What can hang from each mark
K_167: K_69
K_591: K_392
K_636: K_186 K_962
K_186: K_167 K_392 K_844
K_69: K_959
K_392: K_591
K_959: K_186
K_962: K_636
K_844: K_962

Each row was made from one small tree. The marks that hang from a mark follow it in brackets, in the order of their numbers. Every link used is in the known rows. Write each row's tree.
Known rows
K_186[K_392[K_591] K_844[K_962]]: [ -6.3  -8.2  -5.6  12.5   2.8 -15.1  -5.6  -8.2  -0.3  -4.0 -21.9   5.3
   7.1 -12.4  17.0  12.4  -1.9  16.1  21.2  -5.3  -9.3  -6.8   3.7]
K_186[K_844[K_962[K_636]]]: [  1.0  -6.0  -0.1   9.3  -4.4 -13.1 -14.9  -3.4  -1.1 -18.2 -24.8   0.1
   5.6 -34.3  14.1   1.8 -10.6   4.2 -23.8  -1.4  -4.4   5.5  -1.0]
K_959[K_186[K_167 K_844]]: [ -3.4  -1.2   7.1  13.2 -11.8  13.2 -11.7  -5.4   7.5  22.8 -25.1   0.7
   3.2  18.7 -32.9   4.2  11.3  21.6   0.6   0.9  11.5   6.3  -3.8]
K_69[K_959[K_186[K_392[K_591] K_844]]]: [ -4.9   7.7   3.8   5.0   7.0  12.6  14.3 -25.0  10.6  49.4  24.5   6.5
   2.6  26.0  14.9  -3.3  12.9   6.8  33.2   1.7  -4.0 -15.0  -7.5]
K_69[K_959[K_186]]: [ -2.1  11.3   5.8  -1.2   7.0  26.7  18.5 -24.5  10.4  54.7  37.6   3.1
  -0.1  26.9  10.1  -5.1  17.0  -2.6  23.6   5.8  -6.1  -8.9  -9.3]
K_844[K_962[K_636[K_186[K_392]]]]: [  1.0  -2.4  -9.9  -5.5  -6.3  -9.1 -15.9   4.8  -6.9 -32.4   4.3 -16.6
   1.3 -47.1  -1.4  -1.9  -9.2  -0.6  -2.0  -8.2 -12.3  12.8   0.4]
K_186[K_167 K_392 K_844]: [-10.3 -17.5  12.5  11.5   4.2 -10.6 -10.2   9.5   0.8   2.3 -27.0   9.6
   5.6  19.6 -12.5 -11.4   9.2   3.2   2.3   1.8   7.9  -6.8   2.9]
K_591[K_392]: [  0.7   7.8 -11.9   0.6   9.6  18.1   9.6 -21.3   0.2   9.5  14.2   9.6
   6.2 -10.7  33.0  26.1   8.0  -8.4  21.1   8.7 -16.8  -2.9   4.0]
K_962[K_636[K_186[K_167]]]: [  3.2   1.0  -6.4 -12.4  -4.7  -7.3 -25.3   9.6 -11.4 -37.7  10.0 -11.7
   0.8 -35.6  -8.7 -12.6  -7.4  -6.8  -2.5   1.7   0.8  11.4   2.1]
K_69[K_959[K_186[K_844]]]: [ -2.2   8.9   8.3   5.0   4.3  18.0  14.8 -23.6  10.7  49.8  22.0   4.9
   1.4  25.2  13.1  -5.3  12.1   2.8  13.9   4.3  -2.2 -10.0  -9.4]
K_636[K_186 K_962]: [ 11.3  16.5   0.3 -14.3  -1.3   6.9  -5.5  19.3 -11.8 -43.9  14.6 -13.5
  -5.8  -2.6 -16.1   5.4 -24.9   9.1   1.9  -0.7   0.8  -2.9   0.4]
K_69[K_959[K_186[K_167]]]: [ -3.7   5.7   7.2   3.2   4.0  19.6  18.0 -22.5  10.2  54.3  23.8   4.4
   0.0  20.0   8.4  -4.8  23.2  -1.8   6.0   6.3  -0.9  -5.6  -7.2]
K_167[K_69[K_959]]: [  4.4   4.8   0.8 -11.3  17.6  18.2  43.9 -17.7  12.0  51.2  40.6  17.5
  -7.1  28.4  41.5  -4.6  12.0 -44.8 -15.5  10.0  -7.0  -3.8  -3.4]
K_959[K_186[K_167[K_69] K_844]]: [ -0.7  -1.9   4.9  10.3 -10.7  11.7   2.0  -5.4  12.5  30.8 -22.7   6.4
  -1.0  25.2 -23.9   4.3  10.7   8.0 -15.0   0.2  13.1   8.7  -3.1]
K_844[K_962]: [ -0.4  -3.0  -3.4   1.8   0.3   8.9   3.4  -8.2  -0.7   3.7  -1.2  -3.8
   2.0 -22.7   9.9  12.4   5.7  -1.8  -7.3   0.6 -14.8   8.9  -0.1]
K_844[K_962[K_636[K_186[K_392[K_591]]]]]: [  1.5  -1.4 -15.0  -3.9  -6.5 -13.3 -14.7  -0.9  -8.1 -32.5   0.2 -14.3
   2.3 -56.4   8.7   6.3  -8.0   3.7  -0.4  -7.6 -13.5  12.8   2.5]
K_844[K_962[K_636[K_186[K_167 K_392]]]]: [ -0.1  -6.4  -8.8  -2.3  -8.4 -14.0 -16.9   6.2  -7.5 -32.0  -5.6 -14.9
   1.4 -52.4  -3.0  -1.8  -5.0  -0.2 -14.2  -7.9  -8.5  15.1   1.6]
K_392[K_591]: [  0.5   7.0 -13.6  -2.3  10.2  12.9   5.6 -24.0  -4.3  12.8  12.0   9.8
   4.5 -10.3  30.0  25.3  11.1   3.6  29.9  12.2 -13.2  -3.5   5.8]
K_636[K_962]: [  8.2  12.0   5.0  -8.9  10.5  17.6   4.9   5.9  -1.6 -13.4  19.8   4.8
  -0.9   2.2  -1.4   4.8 -13.2  -2.7   1.5   6.7  -5.5 -10.2  -2.6]
K_962[K_636[K_186[K_167[K_69]]]]: [  5.0   0.6  -8.2 -14.3  -4.0  -8.0 -16.2   9.8  -8.0 -32.3  11.2  -8.0
  -1.8 -31.1  -2.7 -12.7  -7.9 -16.9 -14.0   1.4   2.2  13.0   2.2]
K_186[K_167[K_69] K_844[K_962]]: [  0.1 -18.2   2.9  17.4  -6.8 -20.1  10.8  -1.1   5.5   6.4 -52.2  13.2
  -0.2 -19.9  21.5  10.4   6.7 -11.2 -78.6   0.2   7.6  12.8   3.9]

Which tree is each row?
[ -1.6  -0.3  -7.9   1.8  -6.5 -13.7 -13.6   6.2 -10.5 -28.5 -14.0 -13.4
   0.7  -8.6  -2.4   9.2 -10.5  19.5  21.8  -7.2  -3.3   2.2   5.0] | K_636[K_186[K_392[K_591] K_844[K_962]]]
[ -6.3  -3.5  -1.6   5.9  10.0  -4.3  -5.3  -6.9  -0.7   2.6  -5.3  10.6
   6.9  14.1  11.2   4.1  -0.1  10.6  42.1   2.1  -5.6 -14.4   3.2] | K_186[K_392[K_591] K_844]
[ -0.3  -7.1   4.0  -0.6   9.3   5.6  29.6  -9.7   6.8  38.4   6.7  16.5
  -3.7  11.6  26.7  -1.9  22.4 -32.4 -40.4  11.1   2.5   2.9   1.5] | K_186[K_167[K_69[K_959]]]
[  1.5   2.1  -4.5 -12.2  -1.8 -11.0 -29.2  12.8  -9.5 -42.0  13.8 -12.0
   2.1 -20.0 -12.1 -19.7 -18.2  -2.4  22.8  -3.2  -0.9   2.7  -0.2] | K_962[K_636[K_186[K_392 K_844]]]
[  3.3  -0.9 -10.6  -4.4  -8.3  -8.2 -14.9   1.8  -7.6 -31.7  -0.7 -16.1
   1.0 -54.3   4.2   2.6  -9.3  -1.3 -14.2  -5.8 -11.5  16.2   0.7] | K_844[K_962[K_636[K_186]]]
[ -0.8   1.5   1.4   1.5  -6.8  24.5   8.3  -7.0  11.8  38.1   0.4   3.7
  -2.6  27.0 -28.4   3.7  17.9  -0.1  -0.7   2.7   7.0  10.3  -2.9] | K_959[K_186[K_167[K_69]]]
[ 11.9   7.7  -0.2 -10.1  -4.4  -3.8   6.0  22.9  -8.4 -35.6  -2.5  -6.1
  -9.1  -6.0 -10.3   6.1 -17.1  -4.7 -39.8  -0.4   9.8   3.6   3.4] | K_636[K_186[K_167[K_69]] K_962]
[ -5.2   6.5   9.6   3.4   7.0  16.1  14.0 -19.0  12.1  48.5  27.8   4.4
   1.3  35.1   5.3 -11.9  11.9   2.9  30.7   1.1  -2.8 -13.9  -9.7] | K_69[K_959[K_186[K_392 K_844]]]
[  6.8  13.2   2.0 -16.9   2.8   4.4  -6.3  26.0 -10.7 -43.4  23.9 -14.2
  -5.7  11.9 -26.9  -4.7 -25.3   7.9  26.3  -5.0  -0.8  -9.4   0.0] | K_636[K_186[K_392] K_962]
[ -7.9  -1.2   5.3   1.9  -3.9  23.4  -6.3  -0.2   8.2  30.3   6.3  -2.3
   1.4  35.9 -47.3  -5.5  18.4  13.2  39.1  -1.4   4.2   1.3  -3.7] | K_959[K_186[K_167 K_392]]
[  4.5   1.5   7.2  -0.8  -5.8 -17.4 -14.5  30.9 -11.0 -51.4 -19.2  -9.0
  -3.0   0.2 -25.4  -3.6 -24.1  17.1 -12.8  -6.8  12.7  -7.2   2.7] | K_636[K_186[K_167 K_392 K_844] K_962]
[  1.5   4.4  -6.6 -18.3   1.0  -1.6 -24.8  12.0  -9.5 -37.0  30.1 -13.6
   0.5 -18.6 -15.8 -19.6 -13.1  -7.5  33.2  -1.8  -5.1   4.2  -0.2] | K_962[K_636[K_186[K_392]]]
[ -0.4 -12.3   8.8  12.3   3.5 -12.1  20.5  -7.5   7.8  28.8 -27.0  20.6
  -1.1   7.8  31.7  -1.5  11.9 -21.7 -60.4   8.1  11.0   0.2   1.1] | K_186[K_167[K_69[K_959]] K_844]
[ -5.6 -16.0  -1.7  11.4   5.7 -19.8   9.8  -2.5   5.0  14.2 -30.4  21.3
   2.0   8.9  20.3   5.8  10.6  -8.5 -16.9   2.2   7.4  -5.1   7.7] | K_186[K_167[K_69] K_392[K_591] K_844]
[ -3.7   3.2   9.5   9.4   1.4  11.1  13.7 -21.3  10.3  48.9   7.8   6.5
   1.7  18.5  11.6  -4.0  17.8   3.1  -3.3   4.5   2.8  -6.9  -7.5] | K_69[K_959[K_186[K_167 K_844]]]
[  0.0  -3.7  -2.9  -7.7  -4.9 -17.6 -30.3  15.2 -10.2 -43.3   0.2 -10.3
   2.1 -27.1 -14.1 -19.1 -12.9  -1.5   5.0  -3.0   4.2   5.4   1.8] | K_962[K_636[K_186[K_167 K_392 K_844]]]
[ -4.7  -0.1  -4.3   1.9  -3.0  16.9   8.2  -8.9  11.1  37.9   4.2   5.9
  -0.8  27.9 -25.0   6.2  19.9   5.8  26.1  -1.2   3.8   2.9   0.0] | K_959[K_186[K_167[K_69] K_392[K_591]]]
[ -9.5 -15.0   1.4  15.6   3.9 -18.3  -8.6  -2.5  -1.8   1.3 -33.9  14.1
   7.9   1.0   9.0   5.9  11.2  12.4   6.5   2.8   5.1  -8.3   7.1] | K_186[K_167 K_392[K_591] K_844]
[  4.1   6.0   2.3  -4.6   8.6  17.4  37.7 -19.1  16.7  55.7  27.4  15.3
  -6.7  34.2  27.1  -3.5   9.4 -29.8 -15.7   5.1  -0.7  -2.2  -6.0] | K_167[K_69[K_959[K_186[K_844]]]]
[ -2.1  -1.8  -0.3  -1.2  -6.3  -8.7 -15.0  14.8  -9.0 -28.9  -9.6 -16.5
  -1.2   3.9 -16.4  -3.1 -12.7  13.2  19.9  -8.1  -0.9   2.6   2.0] | K_636[K_186[K_392 K_844[K_962]]]
[  0.1  -6.6  -0.2   7.6 -14.6 -16.5 -15.0  11.6 -11.4 -29.8 -37.9 -13.7
  -0.6 -20.0  -7.3   8.0  -4.2  14.8 -30.6  -3.0   7.6  13.6   5.0] | K_636[K_186[K_167 K_844[K_962]]]
[ -4.8  10.2   1.6  -1.1   9.8  21.3  18.9 -25.6  10.4  54.3  40.7   4.4
   1.1  27.9  12.8  -3.8  18.3   1.1  42.9   3.2  -8.6 -13.7  -7.3] | K_69[K_959[K_186[K_392[K_591]]]]
[ -6.3 -13.4   4.4  -4.9  11.7   6.1  17.7   7.5   6.5  25.3   9.9  13.3
  -2.9  31.4  -6.1 -11.7  18.4 -28.1   0.6   3.9   2.0  -1.0   3.7] | K_186[K_167[K_69] K_392]
[  2.9  -7.1  -2.1   4.7 -13.4 -17.3  -2.5  11.8  -6.7 -22.2 -35.1  -8.1
  -4.6 -13.9   1.1   7.9  -4.8   0.2 -46.7  -3.8   8.7  15.9   5.4] | K_636[K_186[K_167[K_69] K_844[K_962]]]
[  7.2  11.1  -1.9  -4.9  -1.5 -12.9 -12.1  19.2 -11.6 -51.1  -4.5  -8.8
  -2.1  -4.2  -8.4   7.7 -30.8  22.3  14.6  -6.5   3.6 -12.3   2.8] | K_636[K_186[K_392[K_591] K_844] K_962]
[  6.9   9.6   5.7  -7.4  -1.3  -8.0 -13.6  27.8  -9.9 -51.4   0.6 -11.2
  -3.9   8.9 -22.9  -4.5 -32.9  15.9  12.1  -7.3   5.3 -11.1  -0.3] | K_636[K_186[K_392 K_844] K_962]
[ -5.8   0.3   4.1   9.1  -8.7  13.0 -10.6  -2.7  10.0  18.2  -8.5  -5.4
   3.0  23.6 -36.9  -0.9   1.7  23.8  35.0  -9.0   0.1   0.7  -6.3] | K_959[K_186[K_392 K_844[K_962]]]
[ -5.5 -10.6   2.3   6.3   1.3 -15.9 -16.6   5.8   0.6 -17.9 -12.6  -1.0
   5.8 -14.4  -2.4 -12.1 -10.8   3.6  12.3  -8.0  -6.3  -3.2  -1.3] | K_186[K_392 K_844[K_962[K_636]]]
[ 11.4   8.8   1.5  -9.6  -2.2  -5.9  13.0  17.4  -6.9 -26.0   4.2  -4.5
  -9.5  -6.0   1.9   3.8 -14.9  -7.8 -42.6  -0.1   8.8   0.0   1.6] | K_636[K_186[K_167[K_69[K_959]]] K_962]
[ -6.2  -9.3  -4.8  -0.5  14.4  -5.5  29.1 -12.4   6.5  38.3  11.8  19.7
  -1.3  12.0  31.6   2.0  24.7 -24.0  -0.9   5.4  -1.9  -7.8   5.4] | K_186[K_167[K_69[K_959]] K_392[K_591]]
[ 11.9   4.4   3.5  -1.7  -8.2 -16.2  -0.2  24.5  -7.3 -43.3 -25.3  -3.2
  -7.3  -8.2  -6.0   5.6 -24.7   2.7 -53.8  -2.6  15.6   2.0   3.0] | K_636[K_186[K_167[K_69] K_844] K_962]
